Each row comes from the steps of one walk. Every step used is in the known rows, and no mark comes twice. Write the walk behind each row, first mark first.
Known rows:
H > X > J > C > W > G: [-16  27  -3   0  10  20 -11  -5  14  51  20   6  -9   5  -1  -4 -18 -15
   7 -13 -18  -1  12  26  20 -25   4  -5  11  31  16   6 -16  36 -50   1
  19  30  -8  20  27  11 -11  23   1]
H > X > T: [-23   4  -5  -1  -4   6  24  -6  18  31  24  13 -23   6   5  -9 -11 -33
  -4 -14 -11   1   4  39  17  -8  32  -1  10  22   5  -1 -16  14 -39   0
  24  11   1  12  13  20 -16 -36  27]
X > N > D > J > C > W: [-18  37   7  -7  18 -13  -4  -3  16  32  14  24   0  11  -1 -10 -24  28
  -2   4   3  -9  17  14  13  38   6   6 -18  -4 -17  15   2  25 -25   2
  42   6   0  -4   4   3  -7  45   2]
N > X > H: [-23  14   7   0 -15  16  -2  -7   9  -3  23  19 -14  16 -11 -28  -6   0
  -8   9  24 -17  -9 -19  23  -1   1  23   3  21 -26  37 -34 -13 -15  10
  16  41  -1  -2  -2  -1  -6 -33  10]
X > N: [-32  13  -3  -3   0  -6 -13  -7  -2  12  12  10 -27  11   7  -4 -20  -3
   9  -8  -9 -15  10  24  21  19  21   1  11  15  -1   7  -6  10 -25   8
  26   7  -7   2  10  13 -10 -15  16]
B > D > J > C > W > G: [ -9  40  20  -5  -3  10 -17  12   5  42  16   7  -5  20 -11 -21 -27  21
  -8   6  -9  -7   6  13  -7  24  -5  17 -12 -10 -10 -15 -33  29 -22   2
  34  40 -16  -7  36 -10 -17  33  17]
C > W > G: [-22  11  -7   0 -17   5  12   5  -6  23   7   5 -21  13   0   5 -30   8
  -5  -3   8 -15  13  12  20 -20   2 -16   9  16   0  -2 -36  25 -42   8
  29  65 -19  -3  27   5 -11   1  20]
X > J > C > W > G: [-18  37  18   5  -2  17 -18  -1   0  34   6   0  -6  12  -9  -4 -24  12
  -5 -14  -4  -4  15   5   6 -16  -8   6  11   8  11  14 -18  35 -42   6
  18  58  -7   4  40   4  -7  34  -6]
D > N: [-28  17   2   2  20  13  -3   3   5  15  31  11 -25  14  -3 -16 -23 -20
   5   7 -12 -15   7 -18   4  25   2 -33   1  -6  -5  -5 -18 -13 -20   1
  22  35  -4   0  23  10  -8  -6  15]
X > J: [-27  26  -6   7   4  12   3   0   2  21  20   1 -26  13  -6  -7 -16  -7
  14 -13 -17 -12   9   4  11   0   2  14  17   8   8   5 -12   5 -31   5
  15  24  -1   4  37  13  -8 -21  -2]
P > H > X > N: [-27  -1 -15  -4  31   7  -9 -11  21  46  15   1 -34   6  14 -17 -16 -17
  16  -2 -24  -6  12  34  38   1  39 -11   9  12   0  29  -3  -1 -44   9
  28  -8  -3  21  11  11 -15 -20  27]
X > J > C > W: [-17  37  17   4   7  12  -9  -1  11  32   3  -3  -4  13 -11  -8 -22   7
 -10 -10   0  -5  16  11  -3 -12  -4  20  11   0  12  16 -11  36 -38   4
  20  44   0   2  33   4  -5  15  -2]
H > P: [-22  12 -22  -2   3  17  26   5  13  38  29 -11 -39  11   2 -10 -20  -7
  14  -1  13  -5   4  42  16  -4  14 -11  17   0   5 -13 -16   4 -29   4
  26  18 -14  -2  26  18 -11 -55  31]
X > N > D: [-27  25  -7  -3  14 -15   0  -8   9  14  15  18 -15   8   7  -7 -19  11
   9  -2  -7 -11  11  15  21  38   8   2  -6  13 -18  12   2  -3 -19   7
  36   1  -5  -5  14  16 -10   6  10]
H > X > N: [-26   9 -18  -7  11   2  -4 -10  15  33  23  14 -26   4  12  -5 -15 -28
  17  -7 -19  -9   9  37  29   5  27  -6  11  34   6   2  -5  16 -36   2
  27 -12  -7  16   3  18 -13 -24  19]
P > H > X > N > D > J > C: [-19  17  -3  -5  50   7 -14  -8  33  64  24  11 -14   6   7 -26 -15   2
  13   5 -20   1  12  26  33  19  28 -11  -9   0 -12  34   3   6 -38   6
  33 -16   3  17   8   3 -13  24  15]
T > X > N: [-21  17  13  -1 -16  -5 -21  -4   1   5   1   1 -34  10   1  -6  -8  -3
  28 -10   4 -10   0  -1   9   1  19  -3   0  -2   0  14  -9  40 -20  10
  42  -3  -1   2  -8  15 -15  12  23]
X > H > P: [-27  13  -6  -4 -31  21  33   8  16   8  24  12 -39  17  -5 -14 -17 -13
  10  -1  14   4  -3  50  23  -4  14  -5  21   7  -2  10 -15   1 -32   3
  16  38  -5   7  17   8  -5 -29  15]
G > W: [-24  12  -7  -1   6  22 -15   6  10  23  18  -6 -11  10   1  -8 -21   0
   2  -5  13 -21  -3  28   9  -1   7  12  12  -3 -17 -10 -22  33  -3   8
  26  12 -18 -18  33   5  -8   2   5]
N > D > J: [-19  32 -12   0  32   0  28   9  23  36  41  24  -7  13  -9 -17 -14  17
  14  10   3  -8   5  -8  13  35  -4  -4 -15  -4 -27  -3 -13  -7 -13   2
  34   3  -2 -11  18   3  -9   5   4]
H > X > N > D > J > C > W > G: [-15  30  -7  -9  20   1  -8  -6  19  52  26  28  -2   3   7  -6 -21   3
   9  -2 -13  -3  15  28  31  14  11 -15 -13  27  -7   7  -6  31 -41   0
  38   2  -8  15   3   8 -12  51   4]
B > C: [-18  22  18   2 -13  13  14  12  -1  25  14   7 -23  14  -5 -11  -9 -15
  11   1   3 -10   0  35   3  21  13  12  25  20   4 -17  -9   5 -27   9
  23  50 -12  -7  25  18 -10 -39  19]
C > W: [-20  11  -6  -3  -5  -3  25   4  13  19   1   0 -18  14  -5  -1 -27  -1
 -13   3  15 -15  15  16   6 -12   8   5   8   4   2   3 -24  26 -35   5
  32  41  -7  -8  16   6  -8 -27  23]
D > J > X: [-18  29   3  -2  30  11 -22  11   8  52  28  13 -14  17 -19 -20 -20  14
   5  14   5 -11   3   7  -6  15   6 -12   4  -3  -4   8 -31  20 -11   1
  12  16  -3  -6  10 -14  -8   0   8]
P > H: [-28   1  -4   3  28  11   2  -1  15  35  13  -8 -33  13   1 -21 -16  -2
   6   3  -6  -8   7   9  22  -2  24 -11  12  -6  -8  26 -18 -12 -32  13
  22  21  -5   2  26   3 -12 -36  30]

Which walk is each row?
[-23  19 -20   1  15  15   8  -4  18  39  29   6 -24   5   1  -7 -12 -32
  22 -12 -25  -7   7  24  22 -11  12   4  16  29  13  -1  -8  11 -41   0
  17   2  -2  19  25  19 -12 -27   4]
H > X > J
[-22  18  16   5   7  12  -9 -10   0   7  27  17 -16  14  -2 -27 -17  -8
 -18   5   4 -23   3 -41   4  25   7  -5 -14  -8 -20  17 -28 -16 -16   3
  28  41   5  -1  10  10 -12 -14  17]
D > N > X > T
[-17  29  -7  -9  34   1  -8  -8  29  51  33  25  -4   3   5 -14 -14  -7
  15   0 -15  -2   9  31  25  26  15  -6 -10  23  -8   7   2  19 -30  -1
  33 -19  -1  12   0  10 -11  27   5]
H > X > N > D > J > C
[-18  17  12  -2 -41  16  17   9  16   3   9   2 -42  14  -9 -14  -5 -12
  27  -4  20   6 -10  20  12 -18  13  -8   8  -6   1  17 -14  32 -26   6
  34  24   1   6  -2  12 -11   1  23]
T > X > H > P
[-21  25   6  -4  -5  17 -12   5  13  30   8   6 -26  15 -15 -19 -22   0
  -4  10  15   4  -4  49  -1  -4   4  -9  19   9   1  30 -26  13 -16   3
   3  46  -7   0  14  -5  -5  -9  13]
J > X > H > P
[-16  39   5   0  29  -5   9   5  18  43  25  26  -1  12 -14 -20 -16  26
  -8   9   5  -1   4   1  -4  36  -1  -1 -18 -10 -25  13 -18   5  -8   0
  26  16   3 -11  17  -2 -10  21   5]
N > D > J > X > T
[-12  34  15   4  12  15 -27 -12   9  26  10   0   3  11 -12 -23 -14  19
 -17   1  20 -22   7 -31   6 -10 -10  39  -4   9 -10  35 -26  18 -23   8
  24  40   0  -4  14   1  -7  -9   2]
N > X > J > C > W
[-19  25  -3   7  11  15 -15 -11   1  17  24   3 -13  11  -7 -22  -8   8
   3  -1   7 -27   1 -35  16  -2  -5  34   3  13 -13  26 -28  -7 -17  10
  21  22  -2  -2  18   8 -10 -40   2]
N > X > J
[-21  29   3   6  22  20 -23  -8   0  15  31  13 -17  12  -5 -26 -18  -6
   3   7  -9 -28   6 -52   8  23  -9  -3 -10  -3 -14  16 -21 -19 -17   3
  21  33   3   3  19   8  -8  -7  -2]
D > N > X > J
[-16  37  19   5  15  23 -37  -8  -7  24  22  13  -5  12  -5 -22 -25   9
 -11   5  -2 -25  10 -53   8   9 -17 -11 -14  -1 -12  22 -29   2 -26   4
  24  60  -3   5  23   3  -8  39  -4]
D > N > X > J > C > W > G
[-15  36  19   4  23  19 -29  -9   6  21  18  10  -4  12  -8 -26 -23   2
 -15   9   4 -24  11 -49  -1  14 -13   4 -14  -8 -10  24 -20   3 -23   2
  27  47   5   2  16   2  -6  18  -2]
D > N > X > J > C > W
[-23  19 -22  -7  23  -5   7 -11  24  34  26  20 -16   1  12  -7 -14 -19
  18  -3 -18  -7   9  33  30  20  17  -4  -2  32  -7   5   2   5 -32   2
  33 -17  -5  12   5  21 -13  -3  12]
H > X > N > D
[-21  29   5  -5  25   4 -35   5   1  47  21  18 -16  15 -11 -16 -23  19
   5  10  -3 -13   8  16   0  27  13  -9   1  -2  -3  13 -20  26 -13   1
  17   6  -2   0   2 -11  -8  14   5]
D > J > X > N
[-18  42   3  -3  26   3   8  10  23  35  29  32  -1  15 -18 -23 -16  21
   2  18   6  -1   0   2   2  34 -10  -5 -14   0 -29  21 -18   1  -7   1
  20  19   2  -8  12  -9  -5  31  -6]
N > D > J > X > H
[-18  27  11   7 -14   8  -7   3   4  13   5  -6 -32  11 -10  -8  -4  -6
  32 -14  -4  -7   0 -18   1 -15   3   6   5  -7   8  12 -11  36 -25   8
  33  10   3   4  15  16 -13   6   8]
T > X > J
[-25  -2 -16  -1  36  15   5  -5  27  51  21  -3 -32   7   6 -21 -13 -21
  13   2 -17  -3   7  24  32 -11  30 -15  12  11   0  24 -13  -7 -42   9
  23   4  -5  15  18   8 -15 -37  31]
P > H > X
[-22  20   4  -1   0  26  -4  -3   9   6  35  19 -26  15  -4 -30 -18 -11
  -1  15  11 -18  -2 -25  15  20  -1 -13  -7  -3 -19  22 -23 -22 -18   2
  23  42   1   6   5   6  -7 -11   9]
D > N > X > H > P
[-15  42  -6  -5  25   6  15  11  28  44  32  26 -10  13 -15 -23 -19  24
   7  18  11   3   1  18   5  32  -7  -9 -11  -7 -24  15 -15   1 -11  -1
  23  16   0  -6  14  -5  -6  22  -1]
N > D > J > X > H > P
[-15  41   7  -1  39   4   9   7  27  44  39  22   6  13 -14 -23 -13  23
   4  12   8  -1   4  -6   5  32  -9  -4 -17  -5 -27   4 -12   4 -12   2
  30   9  -1 -12  17  -3  -7  31   3]
N > D > J > C
[-21  35   5  -4  32 -12 -37  -8   7  35   1  13  -7   8  -6 -13 -23  19
  -5  10  -3  -8   7  19  -3  29  -1  -3  -1  12 -13  30 -13  11  -7   6
  18  16  -8  -9  12   2  -9  17   8]
J > X > N > D
[-13  39  12  -7  13  -2 -37   7   4  38   9  10 -15  19 -10 -23 -25  17
   0  11 -20 -13   4  21 -14  47   5  23  -8 -12  -8  -3 -23  18  -5   0
  27   9  -9  -7  27  -9 -17   9  14]
B > D > J > X > N
[-15  41  -5  -1  44  -1   1   8  21  48  31  22  -1  12 -16 -21 -17  25
   4  18   4  -6   4  -4  -1  34 -11  -8 -15  -3 -25  11 -20   1  -5   1
  25  10  -3 -13  16  -5  -8  19   3]
N > D > J > X
[-16  30   3  -4   4   5   1  13  11  29  25   7 -19  20  -9 -23 -20   5
   7   7 -16 -13   1  11  -5  38   3  24  -8 -12 -11 -22 -25   7 -12   1
  32  10 -10  -8  34  -2 -18 -18  20]
B > D > J
